Known rows, with every way that one mark hangs from another:
[j_533 j_96 j_504 [j_637 j_418]]: [-13  -1   4   7  -5  -8   4  11   2 -14  22   7   7 -11  20   4  21 -21
  -3  -9  17  10 -10  -6 -15 -17]
[j_533 [j_96 j_321] j_504 [j_637 j_418]]: [-10  -7   5   7   3  -7   5  14  -1 -20  12  10   6 -11  32  -3  18 -21
  -4 -10   8  15 -11  -6 -18  -8]
[j_297 [j_637 j_418 j_533]]: [-20  -2  -1   1  -4   2  13  48   3   5  15  -1   3   5 -19  21  22  -6
  -3   1  -5  -6   2   1   2  -9]
[j_321 [j_96 j_533] j_504 [j_637 j_418]]: [ -9   0   4   1  10   6   1  54  -3  -4 -14 -31   2 -13 -49   3   3 -10
 -11  -5 -17  16   0  26  -3 -22]
[j_637 [j_321 [j_96 [j_533 j_504]]] j_418]: [-15   5   3   2  11  -1   5  33   5 -10  20 -17   5  -3 -33  -2  12  -9
  -5  -9   3  12  -5  14 -22 -20]
[j_297 j_96 [j_637 j_418] j_984]: [-21  -1  -6  -4   2   4  13  47   5  13  28 -11   2  -3  30  51   4 -13
  -6   0 -31 -18   7   0   0  -9]
[j_297 j_96 [j_637 [j_321 j_504]] [j_984 j_533]]: [-11  -1  -6  -2 -10  11   9  49   8   8  17 -28   0 -13  39  46 -11 -12
  -5   5 -25 -20   8   2   2   9]
[j_637 [j_321 j_96]]: [ -5  -1  -2   1  12   1   4  23   5  -9  15 -18   2  -1  -6  -9 -15  -2
   0  -1  -7  10   4   4  -7 -15]
[j_297 j_637]: [-6  1  0 -1  1  6  4 21  0  7  7  4  0  1 11 23  7 -6 -2  2 -7 -9  6 -2
  3 -1]
[j_297 [j_96 j_321 j_533] j_637]: [ -8  -5   6  -3   3  10  12  45  -2   1   5   8  -1   7  35  14  -3  -7
  -6  -3 -30   3   5   3 -10  16]
[j_533 [j_637 j_321 j_418]]: [-26   0   2   5  10  -5  10  34   8  -5  22  -4   6  -8 -14  -5  13 -13
  -1  -2   3  -7   3  -2  -2 -18]
[j_321 j_504]: [  6  -2  -3   2  -4   5  -6   6  -4   1 -10 -13   2  -7  -7   2  -4  -5
  -2  -1  -9  -1  -1   9   2   1]
[j_922 j_637]: [ -8  -3   2   3   1  -2   3  -7   0  -3   8  -3   1   5 -16  15  -3  -3
   2  -2   0   3   3  -6   0   5]
[j_321 [j_96 j_533]]: [ -3   2   5  -1   3   0   0  19   0  -6  -1  -8  -1   1 -15  -7  -1   2
  -6  -5  -6  15  -1   6  -9  -4]
[j_96 j_321 j_533]: [  0  -2   6   0   3   1   3  10  -3  -6 -17   7  -2   1  -1 -13   0   2
  -5  -3  -8   7  -3   5  -7  14]
[j_637 [j_321 [j_96 j_533] j_504] j_418]: [-14   2  -1   2  10   4   5  52   3  -8   5 -31   6  -9 -49  -8  -2  -7
  -7  -7 -19   6  -1  22 -12 -20]
[j_96 [j_321 j_637] [j_533 j_504]]: [  3  -2  10   1   4   6  -1  15  -7  -6 -21   1  -2  -6   7  -1   6  -7
  -8  -3   6  20  -3  12 -10   5]
[j_96 j_321 [j_533 j_637]]: [-10  -4  12   4   1  -4   3  19  -3  -9 -10  13   0  -5  11 -16   8  -6
  -6  -4  -2   9  -1  -5  -5  11]
[j_984 j_297 [j_321 j_96 j_504 [j_637 j_418]]]: [ 10  -6   1   2   6  10   1  38   0   2  11 -41   3 -23 -80  15   7 -14
  -3   8 -15  17   2  22   1 -30]
[j_922 [j_637 [j_321 j_96] j_533]]: [-17 -10   3   6   2  -1  10  29   6 -14  24 -24   3   9 -27   1 -15   0
   2  -3   0  20   4  -2  -7  -6]
[j_922 [j_637 j_321 j_418 [j_533 j_504]]]: [-25  -4   1   9  -3  -3  12  20   6  -9  28 -14   7   7 -40  17  13  -9
   2  -6  15   7  -3   1 -13  -8]
[j_984 [j_297 [j_96 j_533] [j_637 j_418]]]: [-16   2   3  -2   0   8  16  46   2  10  29  -1   4   1 -30  29  18 -11
  -3   1 -24  -3   3   6 -10  -7]
[j_637 j_321 j_418 j_533]: [-21  -3  -2   4   0  -1  14  38   8  -4  17 -13   5   3 -35  -8   7  -1
   0  -1   4  -1  -1   6  -5 -13]
[j_533 j_504]: [  5   2   1   2  -3   0  -5 -12  -2  -2   5   2   1  -2  10   8  10  -6
  -1  -3  11   6  -5   2  -8  -1]
[j_984 j_297 j_533]: [  6   3   2   1  -9  -1   0 -12   3  -1   6  -3  -3  -7 -29   5  13   2
   4   9   9   1  -5  -7   2   8]
[j_321 [j_96 j_533] j_504]: [  4  -1   3   1  -2   4  -6  24  -4  -6 -11 -21   0  -7 -23  -6  -6  -3
  -8  -7 -15  14  -2  15  -7  -4]
[j_321 j_504 [j_637 j_418]]: [ -6  -1  -2   2   7   7   1  35  -3   3 -12 -24   3 -14 -32  11   5 -12
  -5   0 -10   1   2  20   6 -18]

Rows:
[ -3  -5   8   2 -14   1  -6  33   3   2   4 -25   0 -25  -9  18   1 -12
 -12  -1 -11   7   2   6  -1  -5]
[j_297 [j_984 [j_321 [j_96 [j_533 j_637]] j_504]]]
[-12   1   6  -3  -3   9  10  41   1   6  14   5   0   7  20  23   3  -5
  -5  -2 -21  -2   6   3  -7   7]
[j_297 [j_96 j_533] j_637]
[-15  -5   3   3   0   1  10  41   1  -1  -1 -13   2   0 -33   2  12  -4
  -4   3   6   9   0   9   4 -16]
[j_321 [j_637 j_418 j_533]]
[-28   1   4   4  15  -2  14  39   7 -11  22 -23   4   4 -57   5   0  -7
  -3  -8 -10   9   2   8 -14 -14]
[j_922 [j_637 [j_321 [j_96 j_533]] j_418]]
[ 13  -7   4   1   3  11  -4  32   0  -1  -2 -36   0 -17 -31   8  -9  -8
  -5   5 -12  18   5  19   4 -15]
[j_984 [j_321 j_96 j_504 j_637]]
[  0   2  -2   2  -8  13   5  30   4   4  13 -19   1 -15 -27  24   9 -10
   1   9  -4 -13   3   3   3   2]
[j_984 [j_297 [j_637 [j_321 j_504]]] j_533]
[ 15  -5   3   0  -1   3  -1   2   4   0  24 -18   0 -10 -47   5   2  -2
   2   7  -4  16   0   3  -5 -11]
[j_984 j_297 [j_321 j_96]]
[ -3 -14  -4   6  -8   2   8  38  -4 -16  -8 -14   6  -6  -5 -11  -3  -9
  -5  -6 -12  13 -11   9 -11  -3]
[j_637 j_418 [j_533 [j_96 [j_321 j_504]]]]
[-15  -7   3   8 -13  -5  10   9   2 -15  25  -6   7   5 -16  19  12 -12
  -1 -10  18  18 -11  -4 -18  -8]
[j_922 [j_637 j_418 [j_533 j_96 j_504]]]
[ -7  -4  -1   5 -14  -4   7  15   2 -13  16  -2   6   0  -1   4  16  -9
  -3  -7  18  15 -13   2 -18 -13]
[j_637 j_418 [j_533 j_96 j_504]]
[-22  -7   1   3  -1  -8  12  32   7  -6  14  -4  -1 -13  43  18   8 -13
  -5  -1 -19  -4  -3 -12   0  13]
[j_297 [j_96 j_321] [j_984 [j_533 [j_637 j_418]]]]
[  7  -5   2   2  -6  -2   6   2   3 -19  -8   6  -2  -6  32 -11  -5  -2
   0   0   4  10 -10  -8  -9  17]
[j_984 [j_533 [j_96 j_321]]]
[  2 -10  -2   4   7   7   6  41  -5 -14 -17 -19   4 -16   1  -2 -10 -17
  -6  -3 -15  15  -5  17  -6 -13]
[j_533 [j_96 [j_321 j_504 [j_637 j_418]]]]
[ 12   3   7   2 -16   1  -3 -17   7  -1  14  -1  -2  -9  -8  13  24  -2
   1   5  22   2  -7  -2  -6  16]
[j_984 j_321 [j_533 j_504]]
[  8  -1   5   0  -5   0   1   5  10  -6  15 -14  -4  -7 -20   2   5   2
   0   7   3  10  -2  -1  -2   7]
[j_984 [j_321 j_96] j_533]
[-20   3   5   5  -2  -9   6  18   8  -7  12   4   1  -9 -12   0  29  -9
  -2   1  10  -5  -5 -10   4   2]
[j_984 [j_533 [j_637 j_418]]]
[ -7  -9   4   5   4   2   7  31  -3  -8  -6  -9   2  -3 -10   3  17  -9
  -5  -2   7  21  -5  11  -7  -6]
[j_96 [j_321 [j_637 j_418 [j_533 j_504]]]]
[-16  -1  -1   5  -4  -1   9  26   6  -5  21 -12   6   1 -24   2  18  -6
   0  -4  15   4  -6   7 -13 -13]
[j_637 j_321 j_418 [j_533 j_504]]
[  6  -4   3   2  -2   6  -3  17  -8  -5 -28  -6   0  -7  -5 -11  -4  -3
  -7  -5 -17   6  -4  13  -6  13]
[j_96 [j_321 j_504] j_533]
[  8  -7   2   1  -3   2   7   2   2  -6  11  -2  -3  -2   6   0  -2  -1
   4   6 -15  10  -5  -6  -6  21]
[j_984 [j_297 [j_96 j_321]] j_533]
[ -1  -6   2   4   8   2   6  23  -3 -15  -3  -4   4 -11  18   4   6 -17
  -5  -5   6  20  -8   9 -15 -14]
[j_533 [j_96 [j_321 [j_637 j_418]]] j_504]
[ -5  -2   3   2 -14   5   2  21  -2   4  14   3   1   5  14  27  20  -7
  -3  -1  11   4  -1  -1  -5   1]
[j_297 [j_637 [j_533 j_504]]]
[-12  -3   4   5   4   5   3  31   1 -11   5 -32   3  -3 -42   4 -17  -7
  -4  -8 -13  13   4  12 -11  -5]
[j_922 [j_637 [j_321 [j_96 j_533] j_504]]]
[  2   3   6   1  -1   0  -5   5  -2  -8   3  -6   0  -2  -6   1   7  -3
  -6  -8   5  21  -6   8 -17  -5]
[j_321 [j_96 [j_533 j_504]]]
[-23   3  -3   0  12   6  15  49   7   5  22  -6   5  -1 -13  21  11 -12
  -1   1 -10 -18   7   4  -3 -16]
[j_297 [j_637 j_321 j_418]]
